Known rows, with every step that occurs:
lobig bolel rovi: [  7.7  -5.8  14.8 -18.1 -11.1  31.9  -7.9 -23.5  43.6 -24.0 -13.0 -10.2
  -5.7 -22.1 -18.6 -12.4   9.7   3.5   0.3 -11.8  -3.7 -14.7   6.2]
viro duva: [ 12.7 -19.3   7.2  -5.2 -23.0   6.6 -18.1 -25.4  -6.4 -27.8  -2.5 -24.3
   3.7  21.0  -9.5  -0.1 -10.2  -4.4 -15.6   8.5   1.0  -8.9   0.1]
viro duva lobig bolel: [ 14.5  15.8  -4.3  18.2 -21.1  -8.9   1.8  17.3  -0.1  10.1   1.7  44.2
  26.7  25.5  -1.9  29.1 -17.5  -4.4   9.7  -8.1  11.1  -3.9  23.0]
rovi duva lobig bolel: [ -4.8  32.1  -0.4  20.1  28.0 -29.9  -9.1  26.0  -7.0  21.9  -8.6  45.4
  10.6  22.6  19.2   5.0   5.1   6.7   1.7  -3.9   1.1   0.7  -2.5]
bolel seti: [-14.4 -51.1   9.0 -54.1 -16.9   9.4 -33.3 -38.5 -17.9 -48.1  10.3 -45.8
 -17.9  -2.9  -4.1 -12.5   0.0 -13.3  -7.4  -6.2  -2.1   6.3 -19.8]
seti rovi viro duva lobig bolel: [ 20.3  42.2 -16.8  44.8 -36.0 -14.2  37.5  23.0   9.7  25.7  32.0  37.4
  14.1  -8.2  -1.8  -3.3 -18.6  -5.2  18.1  19.3   0.3  12.3  49.5]
rovi viro duva lobig: [ 19.0  20.3  -9.8  50.7 -10.1  -8.0  31.8  -4.7 -14.3  27.9  -5.1  14.0
   7.0  29.5  10.4  14.1  -1.9   2.2 -15.4  22.8  43.2   1.0  -3.1]
seti duva: [-35.9 -42.4  -7.0 -15.2 -13.0  11.4 -28.1  -4.0 -15.7 -26.2 -38.3 -57.8
 -26.5  -7.3 -25.2 -14.2  26.6  21.5  -6.5  27.1 -31.1 -47.2 -38.8]
viro duva lobig bolel seti rovi: [  3.9 -19.6 -12.8 -20.2 -45.1   5.7 -15.6   7.8  -0.6 -19.4  47.9  16.8
  34.4  -8.3  -4.2  13.3 -26.6 -21.8  27.4 -12.8 -13.8  41.3  59.5]
seti duva lobig bolel: [-37.5 -10.5 -14.5   8.1 -10.6   0.6  -5.6  40.2  -7.2   9.8 -33.4  13.0
  -0.9  -3.1 -20.0  14.3  22.7  19.7  16.4   8.8 -21.7 -42.5 -11.1]
duva lobig: [-13.1 -10.2  -9.2  19.7 -18.7  -7.7  -5.3 -13.8 -17.1  -6.4   0.7  -4.9
  -4.9  -7.1 -12.2  19.1   9.1  -1.3 -31.5  -6.6  28.3 -19.6 -46.7]
lobig bolel viro duva: [ 14.5  14.6  29.9 -19.2  27.4  -7.1 -16.8  32.4  11.4  -3.6  13.9   2.8
 -10.0  23.8 -11.3 -13.9 -13.7   1.8   9.4  -1.1 -11.1  -7.6  38.9]
lobig duva: [  3.8  -0.8  30.3 -24.9 -28.6  -9.0 -11.7   1.5  18.1 -38.2  -7.6 -20.2
  -6.7 -14.8  10.1   1.0  -9.2   1.1 -21.2  17.1 -18.1  13.1 -23.7]
seti duva lobig: [-41.0 -30.4 -22.5  16.5  -9.0   8.3 -14.7  11.3 -22.4  -1.9 -34.0 -27.6
  -8.3  -1.3 -23.7  17.6  32.0  19.4 -13.6  17.9  -3.6 -43.3 -45.5]
lobig bolel: [ -3.9  -0.6  13.3 -21.7 -18.0 -12.9 -10.3   1.7   8.2 -18.9   1.1   2.2
 -17.4  -9.7  -8.6 -12.5  -5.3  -3.3   8.7 -12.5 -16.2 -26.3  -5.1]
duva lobig bolel seti viro: [-18.2 -17.8 -12.0 -29.3  -0.1 -11.5  10.6   8.5 -24.7  24.0   1.4  17.5
 -12.9 -25.8  -9.2  18.6 -33.3  -7.2  18.8 -51.6   7.4   2.3  -5.6]
seti viro rovi duva lobig: [  3.6  16.7 -19.3  30.0  58.2 -15.7  31.5  -9.3 -18.1  52.0 -24.8   6.4
   8.7  -2.4  31.2  20.9   8.3   6.2 -16.3 -18.0  10.0  12.0 -55.3]
duva lobig bolel: [ -9.9  11.6  -6.2  11.3 -19.9 -15.9   3.2  14.9  -2.7   6.9   0.5  34.1
   1.9  -5.9 -10.3  19.3   0.7  -1.2  -1.8 -21.3   9.7 -16.4 -12.4]
viro rovi: [  6.6 -17.1   3.9 -11.3  -1.8   7.3  12.9 -39.6  15.7 -29.1  -3.5 -27.9
  -3.4 -11.8   7.8  -2.7  25.1 -17.7 -17.4  -4.9  -6.4 -12.3 -44.8]
duva lobig bolel rovi: [  6.3   5.4  -1.4  19.5  -7.0  28.3   6.9 -11.2  34.2  -3.7 -12.3  22.1
  11.5 -18.7 -14.8  14.7  10.1   3.5 -10.0 -18.3  25.0  -9.2  -1.3]
viro rovi duva lobig bolel seti: [  8.3   8.3   2.6 -22.3  41.7  -4.9  10.9   5.2   3.9   9.1   3.7  41.6
  40.1  31.3  51.9  16.4  19.6 -19.7  21.9 -18.9 -10.2  49.6   7.3]

Rows:
[  8.5   6.7  -2.2  32.0  37.9  29.1 -14.9 -26.6  13.0   5.6 -23.6  -6.0
  18.8   7.9  12.3   7.6  25.2  14.5 -37.9  11.0  31.8  12.9 -25.6] => bolel rovi duva lobig
[ 16.4  25.9  14.4   8.2   2.3  29.5  29.9 -18.6  41.1   5.8 -19.9  -0.9
 -15.5 -18.0  -3.4 -29.0  10.9   8.0   9.8  14.5  11.7 -16.6  12.4] => lobig bolel rovi viro
[ 10.2   5.0   9.1  -6.2  40.7  -8.8   3.2 -25.2   8.0 -10.8 -10.5 -13.5
   2.7  20.7  40.1 -11.6  31.0  -8.6 -16.5   7.8 -19.8  12.6 -33.4] => viro rovi duva
[ 15.1   0.3   8.7  13.8   4.3  36.0  19.0 -50.0  28.9  -7.7 -19.8 -40.2
 -22.8 -20.3  -4.3 -26.8  21.6  10.5 -24.8  21.9  29.7 -12.2 -17.3] => bolel rovi viro
[ -4.5  -6.2  -4.4  -5.6   6.3 -11.5 -33.7 -14.5  -6.6 -26.7  22.5 -35.1
 -13.7 -19.6  -2.3 -37.1   1.5  -1.0 -16.4  20.1 -32.9  10.0 -10.0] => seti rovi duva
[  3.6 -52.6   5.6 -52.8  -4.3  11.4 -19.3 -32.4 -30.9  -5.3  -3.0 -42.2
  -9.6  -1.9  -5.4   1.7 -42.3  -8.0   9.8 -19.9  -2.2  18.3   4.7] => bolel seti viro duva
[  6.2   5.3   8.7  27.1  26.7  -1.0 -12.6  17.6 -13.0   7.9   8.7  -4.4
   2.3  24.3  -7.3  17.4  -0.9   5.0 -28.9   0.2  41.0  -0.7  -2.0] => bolel viro duva lobig
[ 25.4  44.7  -3.4  40.1 -10.7 -18.9  38.4  21.6  -3.5  40.1   0.7  52.3
  15.3  35.9  11.1  12.6 -13.2   0.0  14.8  13.7  22.4  -1.5  31.5] => rovi viro duva lobig bolel
[ 24.4  10.7   6.2  14.0 -11.7  -2.6  17.2 -23.7  -8.3   5.1  -8.2 -16.2
  -9.5  26.8  10.5 -17.4 -10.8   1.4 -11.0  31.6  10.6 -10.2   3.4] => rovi viro duva
[ 11.4 -14.5   2.0 -23.9 -23.0   3.7 -10.2   3.5  -6.0  -5.0  14.2  32.4
  35.5  31.4   6.8  28.8 -23.2 -16.4  23.9 -19.1   7.0  28.4  37.2] => viro duva lobig bolel seti
[ -7.6  28.9 -11.6  21.2   3.6 -28.0 -11.1  29.6   2.5  10.1  27.5  33.2
  10.1 -10.7   4.5  -5.9  -2.5  -1.7   6.4   4.1 -24.5  13.3  15.5] => seti rovi duva lobig bolel
[-14.9  43.8   6.1  21.9  51.3 -28.6 -22.5  59.0   5.5  17.1  38.2  20.0
  -9.9 -13.6   3.0 -16.6   3.3   7.5   1.3   0.2 -13.7  18.5  25.2] => seti rovi duva lobig bolel viro
[ 17.3  17.7 -21.4  54.1 -34.8  -1.5  28.3  -7.0  -8.1  16.1  28.4  -0.8
  10.4  -7.5  -3.0  -2.8 -10.6  -4.0 -10.3  32.9  22.2  14.9  18.0] => seti rovi viro duva lobig
[-10.5 -14.2  10.8 -53.9   4.0 -11.2 -41.2   3.9   2.7 -35.3  36.6  -8.6
  -0.7 -11.3  10.7 -35.2  -9.9 -15.2  28.7  -0.2 -54.3  39.8  39.2] => lobig bolel seti rovi duva
[-13.2 -17.6  -3.4 -30.7 -19.8  -4.9  -9.7   3.0 -10.0 -13.6  15.9  21.0
   7.1  -2.4   2.1  17.5  -7.2 -17.2  18.7 -28.2   6.2   8.7   1.6] => duva lobig bolel seti
[ 12.1 -19.4  -0.2  -6.3  -3.5   1.0  -6.0 -17.4 -24.4  11.6 -12.8 -29.3
 -14.8  -6.5 -19.4   1.2 -39.2   7.2 -11.0 -12.7   0.3 -10.1 -10.3] => seti viro duva
[ -3.4  30.2   9.5  13.5  45.7  -7.6  27.6  34.4  26.1  13.1  11.2  32.9
   3.0  -1.3  11.0  15.1  30.8  -8.7  -0.1 -27.1  10.6  -2.8 -12.6] => duva lobig bolel viro rovi
[-13.1  14.6 -13.2  36.0   9.7  41.1  34.1  15.1  28.4  33.9 -53.5   7.3
   3.4  -7.3  -8.6  -3.1  40.7  36.9  12.7  34.5   5.0 -32.3   9.0] => seti duva lobig bolel rovi viro
[  7.1   4.1  -2.0  -3.3  59.0 -11.2  17.1 -18.6  -3.6  21.6 -23.6 -20.1
 -10.8  -5.0  30.3  -7.9   5.1  -0.6 -12.0 -16.8 -15.3   6.0 -44.9] => seti viro rovi duva
[-36.8 -52.3   5.2 -68.5  -9.1  16.2 -33.3  12.7  -7.2 -33.1 -23.7 -32.0
 -15.5   1.4  -8.1 -17.2  17.5   5.5  38.4   6.9 -55.9 -18.6  14.4] => lobig bolel seti duva
[-19.1 -22.4 -12.1 -26.3 -41.1  -1.0 -17.4   5.9   1.1 -26.9  50.2   6.4
   8.1 -39.3 -12.6   0.5 -11.5 -21.5  20.5 -20.8 -11.1  26.0  23.2] => duva lobig bolel seti rovi
[ 13.3  -5.5 -10.4  28.2 -21.7  -1.6  -8.6 -12.3 -18.5  -4.4  -1.7   6.6
  23.8  22.0  -4.9  29.0  -9.3  -3.2 -22.2   1.8  30.0  -2.9  -7.9] => viro duva lobig
[  9.4 -25.2   9.2 -54.4  -5.8   2.5  -9.1  -1.4 -12.0   4.7   2.9  -5.7
  -3.7   3.6  -4.9  -3.2 -51.6  -8.1  37.1 -35.7 -22.5  16.0  38.1] => lobig bolel seti viro duva
[ -3.3   1.1  -5.1  14.6 -26.6  -6.6  16.9 -24.8   2.9 -19.3  28.7 -39.3
 -36.9 -40.2 -10.7 -44.0   4.6  -1.9 -12.4  26.5  -8.0 -12.9  -9.8] => seti rovi viro
[-41.6   3.2   4.6   8.5  38.7  -1.5 -11.8  69.5  -4.4  15.0 -23.0   1.9
 -18.8  -1.2 -22.9   2.7  32.6  31.1  10.7   7.5 -11.9 -41.8  -3.1] => seti duva lobig bolel viro
[  2.8 -13.9  -6.2  -9.5  17.2   2.9  29.1 -29.4  -0.3   8.5 -14.6 -28.4
 -22.1 -35.9  -1.6   0.1  -0.6  -5.0  -9.8 -28.7  -7.2 -16.8 -54.9] => seti viro rovi
[ -7.3   7.9  -9.1  27.2  28.0 -22.7 -16.8  -2.8 -21.6   9.4 -11.7  10.8
   3.5  20.3  19.5   7.8  10.3   8.4 -29.2   5.8  17.7   1.7 -39.2] => rovi duva lobig
[ 37.8   3.8   8.9  18.2  -2.2  44.8  19.5 -47.4  30.3  -3.2 -21.7 -31.5
   5.1  11.6   1.4 -11.7   2.7  11.6 -17.6  33.2  28.4   4.9  17.1] => bolel rovi viro duva
[ 18.2  12.2   2.0  -3.4 -11.9  -5.6  25.3   8.5  -6.9  24.9   7.7  41.3
  24.4  37.5  25.6   8.6 -17.4 -12.2  29.8   5.7  21.5  31.7  47.6] => rovi viro duva lobig bolel seti
[ 17.1  -2.1   7.7 -33.4 -35.9   5.2   8.3  -3.1   7.4 -14.7  40.9  -5.0
   4.9  -6.5   4.6 -33.9 -24.0 -18.7  42.9  19.1 -27.7  37.4  74.4] => lobig bolel seti rovi viro duva
[-13.4  25.8   7.6  11.0  29.3 -17.8  -4.6  45.3   4.9  10.8  13.1  20.8
 -18.8  -4.3 -10.5   3.5   6.7   2.9  -7.7 -22.1  21.8 -18.9  -7.2] => duva lobig bolel viro
